Known rows, with every way that one mark hangs from another:
[bigen [dema kogo zino]]: [  7  29  -5 -28   7  -2 -31 -21  -5 -26  19  -5  26 -11  53  18  36 -13
   6]
[zino [fesipil [kogo barom] [vomad gidel]]]: [ 31 -58 -12  20   6  24   0   4  38 -14   0 -53 -57  58  46  74  40 -11
  62]
[dema bigen kogo zino]: [  1  41  -5  10  -5  -7 -50 -21 -36 -14  41 -13  18  15  38  30  13 -36
  -7]
[kogo [dema bigen [zino fesipil]]]: [ 21  48  -4  -9   7   2 -28 -11 -14  10  15 -24 -24  20  42  37  36 -37
  -1]
[dema [zino fesipil]]: [  1  14  -4   4   5   7 -28  -1   3  -7  -2  -2 -15  20  31  25  34 -31
   5]
[zino fesipil]: [ -8  -6   1  10  12   9 -19  12  10  -5  -4 -13 -25  34  42  21  26 -20
  18]
[gidel [vomad fesipil]]: [-15  15  51  42 -21  15 -18 -19  -5 -23  38 -20 -20  29  56  -9  21  -6
  36]
[bigen [dema kogo]]: [  0   5  -4 -20   9   1 -21  -7   5 -27  18 -15  15   3  63  14  27  -2
  17]
[barom [kogo [dema bigen [zino [fesipil vomad]]]]]: [ 55  35 -20 -19  13   9 -26  -7 -11  -1  10 -41 -10  31  49  64  10 -19
  20]
[barom kogo]: [ 16  10  -7   0 -19   4  -5  -4   9 -20   5  -4   3  21  49  21 -17  14
  18]
[fesipil vomad zino]: [ 17 -26  -9  12  19  -3  -2  10   3 -11 -10  -7 -26  26  42   1  12 -14
  42]
[bigen [dema [zino [fesipil kogo vomad]]]]: [ 14  -2 -24 -26  12   9 -27   5  24 -14  -9 -38 -17   2  34  42  51 -40
  36]
[vomad [fesipil [kogo dema] zino] gidel]: [ 25 -15  42  13 -28   8  20 -40  38 -15  24 -29 -78  43  70  27  47 -13
  66]
[zino [fesipil [kogo dema] vomad]]: [ 10 -14  -9 -12   7  11  -2  -6  34  -7  -8 -58 -48  29  38  36  45 -34
  41]
[gidel [vomad [fesipil zino]]]: [-12   1  55  33 -11  12 -10 -23  -6 -14  30  -5 -40  31  62  -6  35 -18
  52]
[kogo barom dema]: [ 32  14  -8  -6 -18   2  27 -21  14  -8   0 -11 -26  13  45  25  35  22
  15]
[dema kogo]: [-11   2   7   7   0   0 -22 -16  -4 -25  21 -14   5  23  47  15  18 -14
  10]
[zino [fesipil [kogo dema]]]: [ -6   5   4 -16 -13   7   0 -16  34  -3  -3 -40 -49  26  43  35  55 -35
  27]
[barom [kogo dema]]: [ 32  26  -2 -22 -18   5  13 -20  16 -17   6 -14  -7  16  58  22   1  21
  19]
[gidel [vomad [fesipil [kogo barom dema] zino]]]: [ 11   4  50   1 -43  15  27 -59  20  -8  28 -27 -68  28  61  43  74 -17
  62]

Rows:
[ 31   7  -9 -14 -30  -8  21 -29   6  13  12 -25 -58  24  44  59  47 -27
  33] -> [fesipil [kogo barom [dema bigen]] zino]
[ 46  51 -18  -2 -21  -5   0 -27 -17   4  19 -14 -14   8  34  44  32  -2
  -3] -> [kogo barom [dema bigen zino]]
[ 22 -17 -24   1  -9  12  -7 -12  14  -8 -11 -35 -34  23  18  73  55 -35
  31] -> [dema [zino [fesipil [kogo barom] vomad]]]
[ -8  47  52   5 -49  11 -12 -60  10 -22  46 -38 -34   9  43  11  52 -35
  33] -> [gidel [vomad [fesipil [kogo [dema zino]]]]]
[ 27  19 -15 -26  -4   3 -15 -29  -4 -23  14  -1  19 -10  50  50  55   3
   7] -> [bigen [dema [kogo barom] zino]]
[ 27   1 -13  -6  -3  -9   0  -9   3   6  10 -45 -50  28  44  31  23 -40
  46] -> [fesipil [kogo [dema bigen]] vomad zino]
[ 16 -39  -8  24  -6   8 -12   6  30 -27  15 -48 -32  38  42  20   2 -11
  54] -> [fesipil kogo [vomad gidel]]
[ 33 -22  -4 -14  51  20 -47   2  13 -29  18 -40  -1  28  73  49  49 -18
  41] -> [bigen [dema kogo [zino [fesipil [vomad gidel]]]]]
[ 37  14  18  12 -42   2  27 -42   4   8  22 -29 -71  35  51  62  53 -20
  46] -> [vomad [fesipil [kogo barom [dema bigen]] zino]]
[ 38 -38 -15  15   2  21 -12  -8  29 -15   2 -44 -45  40  33  79  47 -24
  47] -> [dema [zino [fesipil [kogo barom] [vomad gidel]]]]
[ 34 -47  -5  25  27   5  -6  13  13 -17   2 -17 -37  43  58   7   7  -4
  60] -> [fesipil [vomad gidel] zino]
[-24  -5  57  23 -31  10  -7 -36   9 -14  30 -22 -54  32  54  13  45 -40
  60] -> [gidel [vomad [fesipil kogo zino]]]
[ 39  51  -8 -24  -2   6 -24 -18 -10   5  16 -23 -12  26  53  62  16 -20
   5] -> [barom [kogo [dema bigen [zino fesipil]]]]
[ 28 -40 -18   4 -10   0  21 -10  18  -7 -12 -21 -47  26  29  49  39 -20
  53] -> [fesipil [kogo barom] vomad zino]
[ 40 -62 -14  16  -2   9  16  -8  31 -16  -1 -31 -58  44  47  55  32  -8
  69] -> [fesipil [kogo barom] [vomad gidel] zino]
[ 27  23  34  18 -43  11  -1 -48  31 -26  36 -35 -49  25  51  27  41 -12
  40] -> [vomad [fesipil [kogo [dema zino]]] gidel]
[ 40  39 -14  -7  -2   5  -8 -18 -12  13   9 -18 -30  25  40  66  52 -21
   2] -> [kogo barom [dema bigen [zino fesipil]]]
[-11   9  -3  -5 -14   3 -25 -15  17  -7  -1 -19 -29  17  21  38  48 -53
  15] -> [dema [zino [fesipil kogo]]]
[ 45  -6  -4   2  27  16 -18  -6  23 -15   5 -40 -34  39  55  32  38 -10
  36] -> [kogo [dema [zino [fesipil [vomad gidel]]]]]
